What can hang from each mark
q741: q273 q984
q984: q126 q251 q426 q483 q741
q438: q273
q483: q536 q984
q426: q984
q273: q126 q438 q741
q126: q273 q984
q536: q483 q932

Known rows, with every way that one mark hangs from another
q438{q273{q741}}: [ 13   5  10  -9  -2  -1 -13  37  10  -3  12  28  24 -20   8  -6  -1   7
   4  17  15   0  -8 -13 -22   8  21  -2   7  13  19]
q273{q126 q438 q741{q984{q251}}}: [ -2  -2  -2  -9   4  -4  21  29 -13   6  18  41  -9 -18 -13  18   4 -37
   0   0  -7   3  11 -13  20   6  -4   0   4  21  -9]
q741{q984{q251 q426}}: [ -5 -15   9   3  -5  -7   9   0   2   3   2  29  12   6  -1   1 -11   7
   8 -34  -7   1  -8   7 -13   2   6  20  -2  -3  -2]
q483{q536}: [  8  -1 -15  -2   3   1  -8 -20  31  -4 -11   1  15 -27   3  -9  10  21
   3  18  -5   4  -7  11  21   0  -8 -17   6  29  23]
q984{q126 q251 q483}: [ -4   0   1   9  -2  27   9  -3 -14   4   5  -5 -31  13   3   2  20 -14
  17  17   1   2  -4   0 -11   4  14 -12  -8  -8 -24]
q126{q984{q741}}: [  6  -2   6  -1  -1   9 -11   5  25   1 -10 -41   9  -2   4  -7 -60  15
 -24 -30  12  -2  -6   7  -2  -6 -18  -3   2  -9  19]
q741{q273{q438} q984{q251}}: [ -5   0  11  -6   0 -25  15  11   6   8   3  60   7  -4  -9  12  -8  -2
  -5  -7 -25   7  -3  -6  43  -7   4 -13   3  21  -2]
q741{q273}: [  5  12  16  -7  -1 -18 -12   5  18   4 -12  30  27 -10   2  -5   7  29
  -2  12  -4   5 -17  15   6 -12  -3 -15   4  19  21]
q483{q536{q932} q984}: [ -4   0 -23  -8   4  -4  -5 -48  19  -7  10  25  25 -18  -3 -12  -1  29
 -15  37 -12   3 -10   9  25   0 -15 -18   8  20   8]
q273{q126{q984{q426}} q741}: [  5  10  -3  -6   3   4  -6  16 -11   0   1 -16  12  -7  -4  -2  29  -5
 -21 -27  13  -4   6   7 -23   0 -13  40   3   0   8]
q741{q273 q984{q251 q483}}: [-11  -1  10   0  -4 -19   9  -2  -8   8  -8  58   2  16  -6   1  25  14
   5 -37 -29   5 -14  15 -11  -5   0 -15  -1  18  -3]
q126{q984{q251}}: [  6   0  10  -3   1  16   8   3  18   2   8 -43   2  -3   6  -8 -12   2
 -22 -33   8  -1  -7   1   5  -6  -7  -4   2  -5   0]
q273{q126{q984{q483}} q438 q741}: [  6  15  -6  -8   5  11   5  26 -22   4   5 -22  -6 -19  -9  14  67 -29
 -27   2   8   0  14 -22  24   2 -18   9   5  16   1]
q426{q984{q126{q273} q483}}: [  3   0   4   8   5 -29 -11 -15  -6   0 -18 -57 -22  23   1  -2  48 -13
   6 -28   5  -6  22   6  -6  -9  17  -8  -1  -2  -6]
q126{q273{q741} q984{q426 q483}}: [  0   9   0   0   2  14  -6   5 -26   1  -9 -63  -1  15   6  -5  69   4
 -16 -22   8 -10  20   5 -25  -9  11  39   1 -12   3]
q984{q126}: [  5  -1   8   2   0   7 -12   3  11   2  -4  -3  -4  -3   4  -3   1   3
   8  16  13   2  -8   4  -2  -3  16 -12  -1   2   2]
q438{q273{q126}}: [ 13   5  14  -8  -1   0 -14  36  27  -2   7  13  22 -18   1  -6 -14  -2
   5  18  16   2   1 -13 -16   6 -18  -4   7  18  20]
q536{q932}: [  9   2   5  -7  -4  -3  -8   6  12  -3  28  -2  37 -20  12  -6  -9  23
   0  16  16   1 -19   0   5  -7  -4 -11   3   0   7]
q273{q741}: [  9   7   6  -6   0  -2  -6  15   4   2   2   9  19 -25   7  -4  19  11
   2  15  14   0 -11   7  -9  -3  14  -4   5  12  16]
q426{q984{q251}}: [  8  -2   8   2   3 -35   7  -9  14   0   2 -14  10 -11   3  -1 -15  -5
  -2 -41   6  -2  -8   6   5  -3  -1 -13   3   8   3]
q483{q536 q984{q251}}: [ -7  -1 -19   0   6  12  10 -50  19  -3  -8  14  -6 -14  -8  -9  -8  11
  -7  33 -21   4   0  14  19   3 -11 -18   5  18   2]
q438{q273{q126 q741}}: [ 13  12   7 -10   1  -3 -10  42   7  -2  15  30  18 -20   1  -2  -1  -8
   4  20  14   0  -1 -12 -31  11  -3   2   8  17  15]
q426{q984}: [ 13  -1  11  -1   3 -50 -12  -7  23   0 -10 -10  26 -17   3  -4   3  12
  -8 -39  13  -1  -9   7  10  -6  -4 -13   5  18  21]
q126{q273{q438} q984{q483}}: [  5   8   6   0   4  14  -3  15   2   2  -6 -88  -6   0   4   3  58 -15
 -26   4   9  -3  26 -21  46 -14  -6   2   6   3   7]
q536{q483{q984{q426}} q932}: [ -7   4  -7 -10  -5  -2  -2 -26 -32 -26  17  33  38  -1   5  -6   4  29
  -4  40   8  -2 -13  -3  -5  -3  -9  19   1 -65   0]
q483{q984{q251 q426 q741{q273}}}: [-20   9  -1   3  -2  -5   7 -33  -7   3 -17  49   2  18  -8  -1 -72  18
  -1  31 -23   1  -5  15 -13  -2 -13  17  -7 -17  -4]
q741{q984{q126}}: [ -1 -16   9   0  -1 -10 -11   4  12   4  -9  31  -6   9  -6  -2  -1   6
   5 -31  -1   4  -5  11  -8  -1  18 -13  -1   8   3]
q536{q483{q984{q126 q741}} q932}: [-10  -1 -17  -6  -4   7  -3 -29 -32 -25  15  27  -4  18   1  -2 -69   8
  -2  46   4  -2  -9   0  -9   0  -3 -13  -4 -81 -15]
q438{q273}: [ 13   1  18  -5  -3  -2 -15  28  29  -2   6  12  28 -17  10  -8 -15  13
   4  14  16   2 -11 -13  -4   4   5  -9   4  12  22]
q984{q483}: [  5   2   9   3  -3   6  -8   5   6   3  -8  -4  17 -16   8  -3  40  13
  10  14  10   3 -10   1   1  -3  -6 -11   0  12  13]
q984{q741}: [  5  -2   4   3  -4   2 -10   3  24   0  -8  -8  16 -15   7  -4 -64  16
   7  15  12   1  -9   6  -3  -2 -13 -11  -1  -2  20]

Rows
[ -5 -12   8   2   3   8  15   9  -3   4   6 -22 -37  19  -5  12  -8 -36
   9   6  -9   0  28 -13  32  -6  28  -7   1  -6 -23] -> q741{q984{q126{q273{q438}} q251}}
[ -4  10   5   0  -2  -2   7  -3   7   4  -4  23   2   4   3   0 -79  12
   6  13 -14   2 -15  13  -6  -7  -9 -14  -4  -3   1] -> q984{q251 q741{q273}}
[  3   2   0   5   7 -31  -2  -5  -9   2 -12 -54 -27   9  -3  14  51 -30
   2   1   4  -4  31 -19  42  -6  17  -7   0   4 -11] -> q426{q984{q126{q273{q438}} q483}}
[  0  -1 -33   2   4 -36  16 -41  -4  -7  22  -6   4  -4   1  -1  16   1
  -4 -32 -18  -2 -10   4  17   6 -11 -17   1  12 -15] -> q426{q984{q251 q483{q536{q932}}}}
[  3   1   1  -1  -3   7 -14  25  15  -3   0 -19  11  11  -3  -5 -72  -6
 -16 -23  12  -5   7 -13 -29  10 -32  37  -1 -13  14] -> q438{q273{q126{q984{q426 q741}}}}
[ 10  13  -1 -10   5  -2   3  31  -5   3   9  11   9 -38  -5  15  24 -25
   2  47  13   3   8 -19  30   2 -10   2   8  23   8] -> q273{q126 q438 q741}
[-10 -12   8   8   0  13  10  -2 -15   5  -4 -22 -41  37  -1  -1  24 -18
  18 -23 -14  -2  20   7 -21  -4  24  -9  -4  -5 -24] -> q741{q984{q126{q273} q251 q483}}
[-12  -6 -13  16  -7  28   9 -15 -26   3  -3   0 -37  25   3   8 -44 -18
  29  21  -3  -2   0  -2 -29  10   7  22 -18 -36 -29] -> q984{q126 q251 q426 q483 q741}
[ -6  -6 -33  11  -3   8  -6 -37   5  -2 -25   6   2  -7   1   0 -16  19
  16  21 -13   0  -2   7   1  11 -19  17  -7   1  10] -> q984{q426 q483{q536} q741}
[  5  -2 -29  -1   4 -47  -5 -39   7  -8   9   0  20 -13   1  -5  35  16
  -9 -32 -11  -1 -11   5  22   3 -13 -17   4  25   3] -> q426{q984{q483{q536{q932}}}}
[ -3  -1 -33   2  -2   3  -3 -33  -6  -7  12  10  24 -11   5  -3  41  23
   8  22 -10   0  -9   1  11   7 -10  17  -1   6  -3] -> q984{q426 q483{q536{q932}}}
[ -6 -11  12   4   2   8   9   2   1   4   1 -23 -32  32  -1  -4 -13 -15
  12 -25  -9  -2  18  13 -14  -7  27  -9   0  -5 -17] -> q741{q984{q126{q273} q251}}
[ -1   4 -21   4   7  30  13 -27   6  -3  -6 -88 -26  13   3 -14  36  -3
 -18 -22 -16  -4  22  10  16  -6  -9  -5   5  11  -6] -> q126{q273 q984{q251 q483{q536}}}
[ -5 -13   8   4  -5   0  11   3  -2   5   0  26   0   5  -1  -1  21   4
   8 -34 -11   4  -8   5 -11   2   0 -13  -3  12  -5] -> q741{q984{q251 q483}}
[  1   3   1   3   2  19  -2   8 -10   3  -5 -49 -30   5   2  12  50 -25
  11  53   6   0  27 -20  37  -6  18  -5  -1  -1 -12] -> q984{q126{q273{q438}} q483}
[  2   0   1   3  -3  14  -9   2   9   2 -14 -43   2   5   5  -4 -25  11
 -20 -30   7  -2  -4   3  -6  -1 -22  -3  -2 -10  12] -> q126{q984{q483 q741}}
[  6  13  -6 -10   6  17  21  27 -15   3  21 -27 -15 -18  -8  12   9 -41
 -28   0   6   0  13 -19  29   1 -11   8   6   3 -11] -> q273{q126{q984{q251}} q438 q741}
[ -2  -9   4  -3   1 -11  -7  10  -8   4  -4  48 -10   5  -5   0  15   3
   5 -28  -1   1  -4  13 -23   1  34  -6   1  11  -1] -> q273{q741{q984{q126}}}
[  7  -6  15 -10  -3 -21 -12  38  12   0   7  63  25  -6   0  -5  -2  12
   0 -30   2   1  -7  -4 -28   8  24  -3   6  21  19] -> q438{q273{q741{q984}}}
[ -3  -7   4  -3  -4  -4 -11  31 -18   2   2  68 -15  19  -4   1  34  -5
  10 -24  -6   0  -1  -8 -41  16  36  -4  -1  11  -5] -> q438{q273{q741{q984{q126 q483}}}}
[ -8  -6  -9  14  -7  16  -9 -12 -17   2 -16   4 -19  18   2   5 -23  -2
  24  21   4  -1  -1   0 -24   9   4  23 -14 -24 -11] -> q984{q126 q426 q483 q741}
[  1   2   6   3   0  23   9   1  -1   3   4 -41  -6   7   5  -6  26  -1
 -20 -32   3  -1  -6   0  -1  -3 -10  -4  -1  -2  -7] -> q126{q984{q251 q483}}
[-10 -12  -5   3  -2   3  12   0 -26   4   7  52 -22  20  -6   5   0 -12
  16 -28  -9  -2  -2   8 -35   9  39  27  -7 -12 -25] -> q273{q741{q984{q126 q251 q426}}}
[ -4  -4   0   9  -2  20   7  -7 -12   2   6   0 -18  10   5   3 -14 -10
  19  17   5   0  -5   0 -13   5  19  21  -9 -22 -21] -> q984{q126 q251 q426}
[ -1   5  -1 -14  -2  -4  -2 -18 -20 -26  20  24  34  -9   5  -8   0  25
 -11  38   9   0 -16  -3   4  -7  -9 -14   6 -55   4] -> q536{q483{q984} q932}
[  0   7   2   1   2  22  12   6  -6   3   6 -45 -15   4  -3  -3  25 -18
 -19 -31   2   0   5   1 -11   0 -31   0   0   3  -9] -> q273{q126{q984{q251 q483}}}
[  0   1   1   5   2  10  -4   7  -7   2  -5 -42 -17   5   1  11  17 -23
  13  53  10  -2  29 -21  33  -7  23  27  -2 -12  -9] -> q984{q126{q273{q438}} q426}
[ 11   7   8  -8   6   5  -3  23  16   3   2 -39   6 -22  -6   7  12 -21
 -33  -2  14   2  10 -19  47  -4 -30   3   8  14  11] -> q273{q126{q984} q438}
[-10 -14   3   8  -7  -1  12  -3 -14   4  -2  30   2  10  -1   3  26   5
  14 -33 -12   1  -7   5 -20   6   3  21  -6  -1  -9] -> q741{q984{q251 q426 q483}}
[ -3  -5  -3   7  -6  15  10  -6   1   1   1  -6   4   2   8   3 -78   2
  18  16   4  -1  -9   1 -15   4  -8  21  -8 -25  -3] -> q984{q251 q426 q741}
[ -9  -3  -8  12  -5  27  10 -12 -24   3   2   4 -27  18   3   5  24 -11
  23  18   0   0  -2  -3 -20   9  16  21 -12 -20 -29] -> q984{q126 q251 q426 q483}
[ -5 -14   5   4  -1   3   8   2   3   4   3  27 -23  18  -4   0 -20  -9
   9 -29  -8   3  -4  10 -12   1  20 -14  -3  -2 -15] -> q741{q984{q126 q251}}
[ -1  14   7  -5  -1 -15 -10   8  13   4 -15  23  12  -4  -8   0 -61  12
   4  16  -7   3  -4  17 -11  -7 -36  -9   1  13  17] -> q984{q741{q273{q126}}}
[ -2  10  -2   4   2 -59  -4  -7   1   5 -22  25   9  -4  -9  17 -16   2
  -9  -9 -13   1  -1 -10  40  -3 -16 -13  -2  10  10] -> q426{q984{q483 q741{q273{q438}}}}
[-10  -1   3   4   4  12 -11 -26   6   0 -20 -36 -29  26  -5  -7 -58  -2
   4  44   0  -4  24  12 -12  -8   6  -9  -2 -18  -2] -> q483{q984{q126{q273} q741}}
